Each row was made from one path, in order. Every step used is in the known rows, and no mark comes twice. Write each row's path.
In the rows, zero is written as 128.
Known rows:
c/b/d: [127 157 125 137 186  93 106 150 145 138 126 103 134 185 131  98 150  99
 151 137 133  95 138 149 129 125 136 145 141 101 143 122 100 143]
l/j: [127 141 143 114 129  99 118 110 110 128 130 124 130 136 139 138 116 148
 111 139 133 137 131 131 175 120 148 128 132  81 138 127 122 135]
y/c/b: [143 122 159 146  96 106 107 132 153 161 126  93 137 153 115  92 137 114
 103 140 168  80 136 153 123 114 144 150 137 133 152 156 103 121]
p/z/b: [ 80 112  95 129  95 153 126 120 153 137 148  73 125 134 136 121 178 124
 131 107 115 102 139 144 132 144 135 139 136 122 132 115 110 111]
h/y/c/b: [119 134 162 137 105 105 110 147 157 148 127  90 131 155  80  86 117  95
 112 120 151  68 137 129 131 128 158 143 150 126 142 136 111 115]
p/l/j/g: [110 140 133  94 107  73  94  79 117 151 125 156 157 132 154 130 129 148
  94 152 122 124 140 134 169 122 128 123 151  90 133 145 112 137]
j/v/p: [128 153 132 135 127 116 110 122 112 152 130 154 138 112 157 170 102 138
 141  43 146 126 140 107 121 141 100 129 135 152  96 122 149 118]
d/b/c: [169 140 146 147 155 157 127 127 108 149 175 136 125 148 135  78 153 106
  99 123 131 118 133 133 157 109 159 141 127 102 156 115  83 140]
e/r: [101 119 108 122 154 119 119 121 131 134 133  97 111 151 131  97 129 114
 117 142 120 145 148 130 127 134 109 110 124 114 120 120 119 118]
l/j/v/p/z/b: [ 81 150 115 123  90 111  98  95 122 162 153  96 136 124 176 174 139 157
 126  32 136 110 154 124 170 148 130 137 146 100 110 110 122 109]
j/l: [131 142 134 141 146 127 106 125 136 125 111 155 129 134 139 124 112 122
 133 131 136 128 134 100 130 116 118 111 127 114 128 153 139 121]
b/c/y: [169 122 121 160 186 158 159 143  86 143 135 149  82 149 140 122 170 112
 121 134 142 119 124 128 145 149 139 131 124  97 133 118 104 141]
h/y/c/b/z: [113 135 139 138 150 111 123 153 152 180 126  92 136 178  80  65 132  86
 121 137 150  87 128 148 142 126 146 133 139 105 135 110  92 115]
v/p: [127 136 140 109 150 106 123 147 113 146 136 137 122 122 139 143 112 136
 132  63 147 122 118 120 121 141 122 134 135 141 102 124 133 132]
j/v/y/c/b/z: [139 135 120 194 120 116  98 125 165 205 114  96 141 169 144 118 103 102
 120 105 170  93 139 166 163 124 103 118 130 146 128 118 104 112]
y/c/b/z: [137 124 135 148 141 112 118 138 146 194 125  93 145 175 115  74 153 107
 113 157 168  99 127 173 136 110 132 138 126 114 146 129  82 122]
l/j/v/y/c/b: [144 146 158 180  78  82  79 102 152 172 117  93 135 156 154 149  76 128
  94  99 176  85 151 148 199 118 137 127 146 121 144 142 120 120]
p/l/j/v/y/c/b: [122 121 151 166  66  69  65  94 157 196 111 115 136 147 161 141  77 116
  72  79 151  73 157 150 181 121 162 142 140 132 153 155 114 127]
d/r: [123 122 118 120 149 122 137 114 122 149 151 101 128 135 140 104 118 112
 112 140 139 138 141 116 138 126 140 109 122 131 120 140 132 128]
h/b/d/r: [122 144 116 126 189 107 128 135 148 170 149 113 135 158 136 100 135  92
 129 153 135 128 143 123 133 129 150 126 148 101 119 112 120 145]
z/b/h/p/l/j/v/y/c: [166 100  91 157  90 130  77 123 148 195 158 117 139 122 154 141 100 107
  38  87 123 103 187 139 174 146 155 152 134 125 101 144  69 134]
j/v/y/c/b/d/r/e: [116 168 151 176 120 114  93 108 179 163 168  57 132 209 185  85 109 104
 128 142 170  97 170 133 183 127 135 104 116 134 127 127 113 113]
z/b/h/p/l: [143  96  64 102 166 146  97 162 134 165 167 131 146 114 104  92 167  88
  69  99  98 106 173 136 107 151 146 158 133 128 111 134  61 139]
d/y/c/b/h: [188 122 131 205 128 130 113 128 102 173 140 106 112 156 102  65 159  83
  86 138 175 112 150 156 119 113 156 140 113 127 158 151  93 124]
p/z/b/c: [110 112 104 146 134 178 140 129 131 143 168 100 104 148 155 107 214 129
 122 114 117 104 141 149 140 143 141 139 136  85 137  95  73 118]
v/j/g: [141 153 104 119 110  88  88 117 118 108 118 140 152 129 159 167 133 162
 129 132 151 137 124 129 142 100  93 104 153 114 108 130 121 146]
b/h/p/z: [169 106  77 146 159 143 165 140 132 163 125 115 114 126 120 125 185 109
 133 101 127 118 116 130 118 159 154 138 131 100 114  83  80 106]
y/c: [148 111 157 147  71 137 137 119 140 148 128 112 122 136 139 120 124 133
 106 160 147 117 127 136 120 116 144 143 120 137 128 149 118 124]
z/b/h/p/l/j/g: [145 134  76  83 150 104  77 120 118 159 171 139 173 124 124 107 166 122
  57 143 117 116 178 137 164 145 120 139 163  77 106 139  51 140]
z/b/h: [146 120  74 125 153 167 102 155 111 122 173 100 135 129 110 109 176 115
  99 119 119 134 170 145 125 132 112 126 123 115 128 130  88 135]

Write each row's path:
[140 128 144 194 139 119 123 117 125 204 125 103 126 176 115  49 144  84
 104 165 173 112 129 167 137 109 145 136 116 123 145 138  98 120] => d/y/c/b/z
[127 105  61 140 126 172 125 136 126 136 158  75 118 134 124 116 208 116
 120 100 115 120 151 151 126 146 134 129 121 104 138 105  85 114] => p/z/b/h
[187 120 120 150 117  86  79 110 130 211 130 142 158 136 127 109 138 103
  54 105 150  84 173 142 145 129 176 164 137  91 140 149  61 120] => y/c/b/h/p/l/j/v
[138 146 135 179 122  86  90 108 148 203 116  94 143 177 155 129  91 121
 105 114 175 104 143 167 210 115 123 116 134 100 138 118  98 121] => l/j/v/y/c/b/z
[127 162 133 185 182  99 112 129 123 148 128 113 116 188 128  74 143  74
 140 145 140 108 140 143 130 121 148 143 135 114 142 133 117 141] => c/b/d/y
[125 143  80 132 125 130  97 112  94 164 164  99 130 125 165 168 170 149
 115  24 137 130 166 132 164 151 126 128 132  80 115  99  98 110] => l/j/v/p/z/b/h
[169 117 124 150 112 157 142 150 116 135 141 114 109 141  93 107 132 103
 105 133 130 126 142 121 122 133 156 128 119 111 123 120 103 120] => b/h/y/c
[130 126 117 130 162 172 113 146 117 125 179 125 121 144 141  99 178 127
 101 135 123 118 159 143 140 130 121 136 136  99 129 122  78 141] => z/b/c
[122 131  76 117 161 168 104 170 116 107 175 101 128 133  75 100 154  95
 107 100 103 124 171 120 133 147 127 122 136 108 118 111  98 128] => z/b/h/y
[186  97  99 182 134 115 139 158 175 201 120  65 102 155 118 110 153  88
 110  79 170  59 113 159 139 157 162 145 146 129 126  98  61 106] => v/y/c/b/h/p/z
[120 135 112 144  75 141 112 117 111 169 165  82 117 136 141 152 146 131
 105  35 139 107 168 116 163 156 157 138 138  84 105 102  98  99] => l/j/v/p/z/b/h/y/c
[142 141 114 140 141 103  75 139 127 107 100 160 125 133 162 157 103 140
 129 104 145 139 126 101 133  91 130 107 129 102 123 146 135 144] => v/j/l
[144 128 166 193  96 114 112 112 129 172 128 102 120 154 114  70 129  93
  92 146 176  92 138 147 124 111 156 148 127 145 149 164 118 120] => d/y/c/b
[183 118  86 146 145 149 149 130 135 181 155  98 131 132 107  88 175  85
 111  89 126 105 120 128 138 143 180 151 131 107 137  90  71 111] => d/b/h/p/z
[124 130 134 170 119  58  82  91 159 213 135  81 128 194 195 113  74  87
  81 120 144  86 171 143 189 120 183 134 132 114 139 157 105 143] => p/l/j/v/y/c/b/d/r
[121 146 108 154 148 140 127 108  79 173 159 118  90 145 185 168 181 141
 118  38 151 101 150 123 188 170 141 142 140  67 114 101  98 121] => l/j/v/p/z/b/c/y
[108 129 126 123 117 103  93 114 117 178 123 175 139 104 163 161 101 124
 118  23 119 112 146 109 106 142 128 141 130 164 105 135 142 124] => j/v/p/l
[156 131 161 203  99 138 152 107 125 155 131 117  96 178 162  94 123  97
 122 194 138 135 132 137 120 113 164 152 108 127 118 147 123 140] => b/d/y/c
[145 114 105 134 106 175 115 161 128 128 174  85 122 140  85  94 149 100
  86 129 121 114 174 129 126 136 141 136 127 118 118 132  88 124] => z/b/h/y/c
[107 143 105 123 150 143 110 150 144 116 161  91 134 169 147 111 151 112
 132 154 105 121 162 142 130 129 122 146 134 111 114 130 101 150] => z/b/d
[107 133 128 128  91  96  89  75 115 158 118 166 149 118 163 155 108 136
  97 100 107 130 159 120 161 125 157 136 127 102 139 141 130 127] => p/l/j/v
[164 119  72 117 174 157 113 169 131 137 173 109 144 120  97 103 166 102
  90 117 123 120 165 133 123 151 119 144 138 116 101 122  68 133] => z/b/h/p
[181 136 131 161 170 163 142 134  88 156 164 131 100 153 125  87 163  87
  99 127 143 108 128 127 168 131 165 145 122 102 155 125  94 146] => d/b/c/y
[ 74 159 116  97 160 150 105 127 149 111 213  61 142 190 159  61 165 117
 126 179 119 139 183 126 165 132 134 112 111 101 114 124 102 134] => z/b/d/r/e
[163 132 125 153 193 149 139 152 105 169 132 165  99 130 112 121 178 104
 113 122 155 105 124 131 145 153 141 139 149  85 139 101 103 141] => h/b/c/y
[187 106 115 212 128 128 150 123 133 209 128  91 104 152 107  67 185  72
  98 118 172  82 126 150 114 142 182 158 130 117 138 118  72  99] => d/y/c/b/h/p/z
[100 154  82 124 132 131 102 126  99 149 165  98 123 128 130 161 150 128
 125   4 118 119 168 107 170 166 144 123 146  73 105  81 108 104] => l/j/v/p/z/b/h/y
[163 119  79 145 186 114 134 152 143 178 124  94 128 143  98  98 200  91
 127  81 147  78 122 147 120 156 156 144 148  98 138  90  63 104] => c/b/h/p/z
[207 140 120 181 134  89  91 131 143 192 131 107 138 146 130 139  99 110
  79  90 180  88 158 143 187 139 142 136 148 105 122 125  74 121] => l/j/v/y/c/b/h/p
[ 93 174 138 110 194 100 101 129 148 132 178  72 141 208 143  48 163 104
 140 164 149 111 157 133 164 125 147 109 120  91 145 117 100 126] => c/b/d/r/e
